Each row comes from the steps of one walk. Every step used is in the known rows, and no mark comes twice. Write the walk behind each row, first mark first.
Known rows:
W > E: [482 -139 242 -62 -88 -296 55 -274 -29 -247 186 244 131 255 150 -81 -216 85 -57 56 -44 167 -26 -206 123 -107 -98 -15 -104 48 -193 130 122 211]
W > J > Y > Q: [740 -346 -15 101 -21 -122 103 249 -84 107 3 262 434 52 610 106 -83 130 -104 -257 -139 346 -351 157 24 285 87 490 435 107 -80 98 193 -170]
H > W > J > M > D: [343 -322 -27 -27 -104 -268 380 16 172 74 -58 394 196 185 150 116 126 330 38 -189 -276 264 -365 -127 139 17 220 290 -60 498 -221 -187 611 54]
C > W: [66 -118 -157 -106 15 -159 41 107 22 -217 -43 191 152 -106 -30 126 30 217 -306 321 106 200 35 -135 -122 -299 90 -36 -161 -84 118 -43 99 246]
J > W > H > Y: [785 -145 112 76 87 -295 47 133 -220 -141 293 374 493 23 -132 96 73 221 -174 -22 30 342 -37 -73 150 360 66 291 166 181 -311 -174 143 86]
X > Q > W > E: [530 -163 228 -233 81 71 -20 -105 -122 -79 239 411 90 348 254 174 -7 118 -585 237 253 192 76 47 -10 -113 -57 16 -332 270 110 -2 384 -18]
E > Y > Q > X: [499 -247 -68 96 -61 -204 52 135 -292 60 497 218 415 118 385 -47 171 80 -119 229 -270 44 -243 -255 137 -131 -112 -74 44 5 75 147 286 -217]
X > Q > Y > J: [351 -156 106 -310 150 39 30 88 -127 112 60 179 174 285 420 172 11 68 -267 241 174 226 22 340 14 -40 -42 244 -198 163 82 3 282 -330]
Q > W > E > Y > J > M > D: [629 -261 157 162 -166 -248 48 -178 129 -52 92 403 415 387 230 -283 -123 241 -165 217 58 204 -328 -225 221 151 78 -274 -169 358 -269 -172 683 -39]
N > D: [27 -267 -107 17 -64 -195 -93 -104 167 -321 96 -70 -232 -59 -226 150 -2 184 241 -1 192 93 215 -391 -338 118 -371 45 260 -90 69 57 182 123]
X > Q > Y > E > W > J > M: [442 -233 20 -296 148 -29 113 -41 -78 152 153 398 247 427 519 99 64 159 -193 184 82 116 -99 176 189 -108 75 142 -168 248 149 60 412 -274]
W > H > Y > Q: [701 -242 370 -119 11 -605 211 -104 -155 -39 305 388 458 296 116 -83 6 183 -283 67 63 216 -188 -191 282 -74 27 182 196 195 -98 182 287 -19]
Q > W > J > M: [525 -318 13 112 -22 15 10 140 130 91 -84 297 349 280 348 -47 -119 214 -321 106 -45 362 -345 101 51 125 170 -42 -132 428 -157 -149 485 -116]
E > Y > J > M: [459 -362 -128 36 -52 -143 344 141 -54 229 -64 143 576 19 438 -66 6 229 302 19 -235 -84 -455 -37 134 67 -144 161 0 223 6 -203 437 -215]
H > Y > Q: [345 -379 81 -6 -159 -528 180 121 -169 -70 247 54 430 229 158 -6 -18 116 -11 -35 -72 160 -100 -112 256 123 59 104 77 89 -126 58 303 -195]
M > D: [79 -243 -102 -9 4 -283 -175 -132 571 -60 -105 -78 -244 286 42 111 47 -11 417 -84 104 -25 74 -274 -172 -54 -304 246 113 -27 -157 -97 301 88]
X > Q > W > J: [519 -207 130 -260 162 174 42 39 -72 101 100 390 107 314 377 335 93 113 -576 188 151 231 -1 216 -64 -76 7 200 -257 389 184 -47 372 -133]
X > Q: [289 -198 35 -342 175 122 19 59 -82 12 116 158 -41 165 287 385 73 43 -253 62 155 14 152 130 -172 -201 -264 337 -185 91 253 10 145 -49]
Y > H > W > J > M > D: [600 -333 59 -16 39 -218 274 -172 125 49 68 250 399 274 350 109 112 104 100 -181 23 329 -314 -290 212 91 133 196 260 274 26 -108 405 12]
E > W > Q > Y: [227 -122 93 -155 -60 -243 -85 -166 -405 -126 349 326 123 293 63 -69 132 223 -367 206 -55 22 -125 -126 240 -265 299 -138 145 89 -77 86 323 -206]
J > M > D: [139 -445 -237 48 -3 -140 -50 234 611 52 -231 3 36 190 245 -32 -153 204 534 -245 -76 -121 -372 -144 -224 -36 -363 321 98 32 -128 -177 509 41]
E > Y > H > W > J > M: [575 -324 -42 11 -40 -307 409 -183 -126 181 194 394 689 148 298 -10 231 208 92 29 -170 77 -371 -269 367 -1 117 19 13 319 52 -104 452 -95]
J > M: [215 -408 -189 33 -4 -10 30 341 222 23 -137 -1 251 51 301 -45 -229 238 267 -188 -136 -11 -362 6 -136 -51 -269 219 -10 35 -55 -122 323 0]
X > Q > Y > H > W > J: [461 -153 166 -335 171 -64 102 -99 -153 110 214 397 283 387 375 214 151 79 -397 220 173 334 20 207 176 -83 151 172 -178 256 115 63 332 -249]
D > N: [146 -103 -78 -160 -190 -130 -83 -153 246 -111 27 -225 -319 160 -99 267 103 134 327 75 125 45 357 -195 -203 266 -337 287 135 -15 68 -12 82 89]
J > W > C: [587 -189 -43 5 126 107 -161 155 -414 -266 434 212 123 -53 -45 94 66 219 -104 -119 -124 407 62 -44 13 383 100 88 158 79 -302 -80 -20 94]
X > Q > G: [350 -194 69 -492 184 72 -126 -70 -258 -19 32 106 107 144 317 312 -2 88 -275 267 274 114 106 371 -241 -230 -418 332 -233 192 -38 128 109 -189]
E > W > H > Y > J > M > D: [475 -277 93 -69 13 -478 375 -241 -45 101 143 391 379 192 121 -66 168 380 -131 -18 -90 -64 -367 -347 287 -192 119 97 157 385 -69 -199 596 40]
C > W > J: [246 -139 -98 -147 51 -168 204 102 76 -49 -125 386 218 -58 182 220 81 253 -349 302 -79 264 -169 -3 -82 -288 222 128 -107 133 141 3 156 208]
H > Y: [220 -275 40 -38 -144 -526 198 -34 0 57 46 67 338 195 -56 37 -3 109 130 10 -56 171 48 -83 254 64 24 92 -226 288 -237 -62 212 -69]
Y > J > W > E: [805 -202 88 100 15 50 169 212 -231 -124 33 86 414 -18 395 75 -168 128 43 -93 -51 376 -274 28 39 475 -32 315 274 116 -196 -252 141 -54]
M > J > W: [378 -89 -177 263 281 131 -183 377 18 -198 103 -167 476 -149 65 -27 -74 -185 103 -410 40 155 -15 -7 -201 375 -103 202 231 -3 -375 -358 -11 -29]

Write each row's walk:
[548 -224 87 -63 -80 -342 242 -266 -310 39 356 373 550 211 141 -8 255 120 -14 123 -14 77 -186 -338 373 -32 129 -62 87 201 64 11 347 -129] -> E > Y > H > W > Q
[421 -307 48 -10 -161 -543 243 -164 7 28 82 74 396 357 125 -57 -35 45 362 -11 60 216 62 -255 447 208 46 10 -113 284 -158 14 185 -123] -> H > Y > E
[408 -135 114 -110 86 -267 172 -325 -266 -74 301 338 221 111 40 4 176 275 -429 76 -29 -14 -79 -325 202 -348 107 -35 109 167 29 -70 258 147] -> E > W > H
[344 -175 166 -156 -279 -366 82 -7 -19 -96 120 340 37 399 -38 -47 127 329 60 69 -2 307 -258 -130 182 187 268 194 175 330 -287 -10 665 -226] -> H > W > Q > Y > J > M > D > N
[429 -364 -61 -37 -211 -617 397 -269 239 164 40 209 292 435 170 2 142 257 529 -84 -78 22 -137 -393 434 249 80 126 58 450 -99 -91 519 -79] -> H > Y > E > W > J > M > D > N
[273 -165 75 -168 -36 -138 1 -132 -403 -153 317 281 33 187 89 76 153 214 -313 60 -84 -86 -129 -227 120 -304 146 -7 225 86 66 47 260 -66] -> E > W > Q
[666 -312 236 59 5 -150 -145 120 -272 -275 405 199 348 317 359 -138 -88 121 -607 125 190 313 -198 -159 85 73 86 -85 354 -77 21 128 370 -164] -> Y > Q > W > H
[529 -153 201 -34 -135 -423 187 -369 -107 -122 280 411 336 237 130 -152 -67 160 2 168 -144 7 -121 -277 273 -136 -53 -114 -193 147 -178 106 254 151] -> W > E > Y
[463 -244 76 -106 -49 -488 371 -299 40 93 144 339 248 212 47 -7 235 425 -26 0 -58 -97 -271 -392 237 -78 52 159 229 383 -23 -201 612 64] -> E > W > H > Y > J > M > D > N
[479 -247 -30 4 21 -259 163 -238 -143 84 228 162 545 142 245 1 163 23 127 127 8 4 -98 -272 265 -39 -82 -61 46 59 114 -27 181 -88] -> E > Y > H
[528 -163 -108 311 157 -56 -56 201 21 -61 48 -112 710 -112 234 -197 -110 -190 120 -578 248 299 -114 -134 -21 409 -27 183 385 52 -335 -264 107 -120] -> M > J > Y > H > W
[562 -263 -42 -31 7 -150 232 -330 -120 -19 144 192 222 345 490 18 75 80 137 -47 -25 114 -82 -365 380 21 125 -32 184 190 113 19 152 -37] -> Y > E > W > J
[635 -316 85 -31 35 -147 313 -119 -68 38 115 254 500 207 378 101 77 118 -39 -157 -1 389 -305 -218 256 84 173 145 213 282 52 -86 299 -12] -> Y > H > W > J > M
[689 -284 -129 158 -106 -150 -20 -100 -289 -62 218 182 388 51 333 -186 -61 164 136 -313 178 311 -3 -282 292 397 79 48 358 20 -157 7 118 -69] -> J > Y > E > W > C
[577 -52 -19 207 338 18 -128 285 -4 -179 161 8 542 -93 48 -84 -54 -132 -45 -372 82 194 -92 -61 -151 314 -87 240 306 71 -378 -290 33 26] -> M > J > W > H
[279 -197 123 -181 -89 -201 190 -226 -399 -193 383 331 12 136 -133 -26 177 301 -241 -82 -160 440 43 -261 272 -9 322 -131 -164 402 -285 16 294 110] -> H > W > C
[273 -129 58 -2 -34 -204 -56 63 -50 42 -62 -31 360 270 316 -211 -169 41 4 256 50 432 -86 233 207 161 150 -27 -60 77 -309 -20 212 -372] -> Q > Y > J
[519 -265 113 -74 13 -406 416 -181 -236 87 190 401 486 131 163 -77 130 398 -261 4 -128 -10 -353 -273 331 -200 166 47 108 388 -36 -175 491 16] -> E > W > H > Y > J > M
[524 -67 -41 254 233 23 -117 240 -9 -272 189 -11 504 -69 81 -116 -138 -142 54 -386 14 176 -82 -77 -120 356 -71 130 202 33 -442 -288 35 56] -> M > J > W > E
[472 -261 35 -267 91 116 29 35 267 152 8 351 -53 375 350 353 143 213 -255 129 166 92 -82 121 -186 47 -140 334 -133 400 193 -106 583 -98] -> X > Q > W > J > M > D > N
[535 -357 158 17 -26 -13 -199 115 -412 -313 511 133 192 302 363 -158 -74 137 -514 57 60 369 -139 -145 87 121 166 -241 298 -51 -35 183 330 -192] -> Y > Q > W > C
[416 -406 15 16 -138 -384 412 227 41 216 -166 41 568 132 301 -34 -131 226 313 -119 -151 178 -380 39 232 237 -17 270 -59 407 -195 -211 420 -220] -> H > Y > J > M
[468 -399 -77 24 11 101 244 392 75 126 -283 -99 381 10 614 -10 -257 183 296 -189 -115 149 -514 108 -91 183 -217 371 193 156 -9 -234 323 -192] -> Y > J > M
[564 -143 195 36 -237 -425 318 -210 -343 -160 524 538 357 199 59 -112 144 271 -310 131 -255 325 -203 -435 390 -83 246 -176 -195 335 -248 56 492 81] -> H > W > E > Y > Q > X
[458 -225 -151 327 151 -14 -183 422 -7 -138 95 -191 613 -128 354 -226 -201 -188 76 -576 166 162 -165 -28 -173 388 -130 253 500 -147 -304 -147 94 -206] -> M > J > Y > Q
[610 -316 216 120 -107 -147 -123 70 -264 -373 418 168 313 346 391 -169 -186 98 -514 113 113 294 -187 -192 115 110 99 -194 254 -113 -50 128 376 -132] -> Y > Q > W > E
[478 -232 2 2 -53 -330 290 -291 -230 55 290 278 586 140 130 -5 256 116 34 95 -28 89 -113 -353 370 -7 90 -100 -17 190 45 -92 320 -68] -> E > Y > H > W
[204 -219 -224 -140 -18 -210 214 151 442 12 -241 355 88 16 160 219 97 391 -4 222 -84 116 -303 -95 -211 -159 63 289 29 155 152 -73 422 248] -> C > W > J > M > D > N
[378 -121 251 -157 -207 -319 95 -10 -361 -140 222 377 209 317 5 -58 75 220 -263 122 -6 437 -185 -32 306 61 410 49 37 322 -297 55 439 -259] -> H > W > Q > Y > J
[511 -353 212 70 -222 -557 152 13 -198 -135 330 233 523 363 142 -139 -81 168 -250 86 3 282 -152 -168 368 193 203 -123 -21 218 -236 42 459 -175] -> H > Y > Q > W > E
[779 -340 23 314 -189 -162 -201 244 -249 -212 248 191 546 50 375 -214 -242 155 -308 -199 248 413 -178 -74 86 474 59 96 431 -161 -229 29 306 -176] -> J > Y > Q > W > E
[824 -192 47 98 -27 -192 -69 33 -442 -332 426 358 570 8 98 -21 -43 224 -138 105 -73 235 -166 -55 116 369 -34 75 168 0 -398 -49 190 15] -> J > W > E > Y > Q > G
[218 -207 -17 -175 49 -82 96 -334 -465 -134 446 250 -8 86 58 -33 211 293 -313 -15 -222 64 9 -305 212 -257 224 -250 25 222 -48 4 201 109] -> E > W > C
[474 -139 258 -391 -38 -171 -351 -38 -401 -195 102 165 85 270 179 15 -136 82 -112 275 166 202 -173 234 -122 -166 -223 231 229 103 -292 411 52 -313] -> W > Q > G
[550 -423 28 90 -101 -96 -88 214 122 -129 188 115 158 380 484 6 -29 196 -182 3 34 194 -342 -123 -62 269 9 130 448 21 39 31 588 -214] -> Y > Q > W > J > M > D > N
[363 -97 114 -178 22 -520 242 -60 -6 -117 60 508 392 15 -141 23 93 332 -452 402 147 264 -88 -216 112 -332 197 15 -142 168 34 30 251 274] -> C > W > H > Y
[364 -220 53 12 -13 -394 11 -154 174 68 75 255 462 447 229 -208 14 114 41 141 61 458 -212 -24 363 105 313 -64 25 191 -295 -3 475 -244] -> Q > Y > H > W > J > M > D
[477 -230 167 -83 12 -487 292 -273 -356 -65 407 401 401 179 69 -48 200 321 -451 58 -69 -2 -169 -354 346 -254 212 -38 170 227 3 -36 406 36] -> E > W > H > Y > Q
[286 -227 41 -110 -56 -237 -4 -49 -179 -22 186 318 143 325 224 -114 85 291 -119 101 -86 -38 -387 -122 176 -177 218 12 280 147 -89 -31 548 -254] -> E > W > Q > Y > J > M > D
[430 -193 146 -38 -14 24 -209 -154 -242 -165 313 235 62 301 36 -179 -22 172 -465 177 93 490 66 -105 149 90 227 -417 -189 330 -250 24 270 -33] -> Q > W > C
[471 -385 -77 -48 63 -36 242 234 224 225 -208 261 283 145 539 128 -118 222 125 -168 -347 131 -513 171 -50 -38 -38 428 60 331 -28 -19 310 -37] -> W > J > M
[588 -30 204 -141 -42 -7 -290 224 -260 -15 401 296 -104 288 265 75 11 -3 -212 247 -134 305 -210 -91 -77 -263 -136 154 139 124 -27 405 26 -202] -> W > Q > X
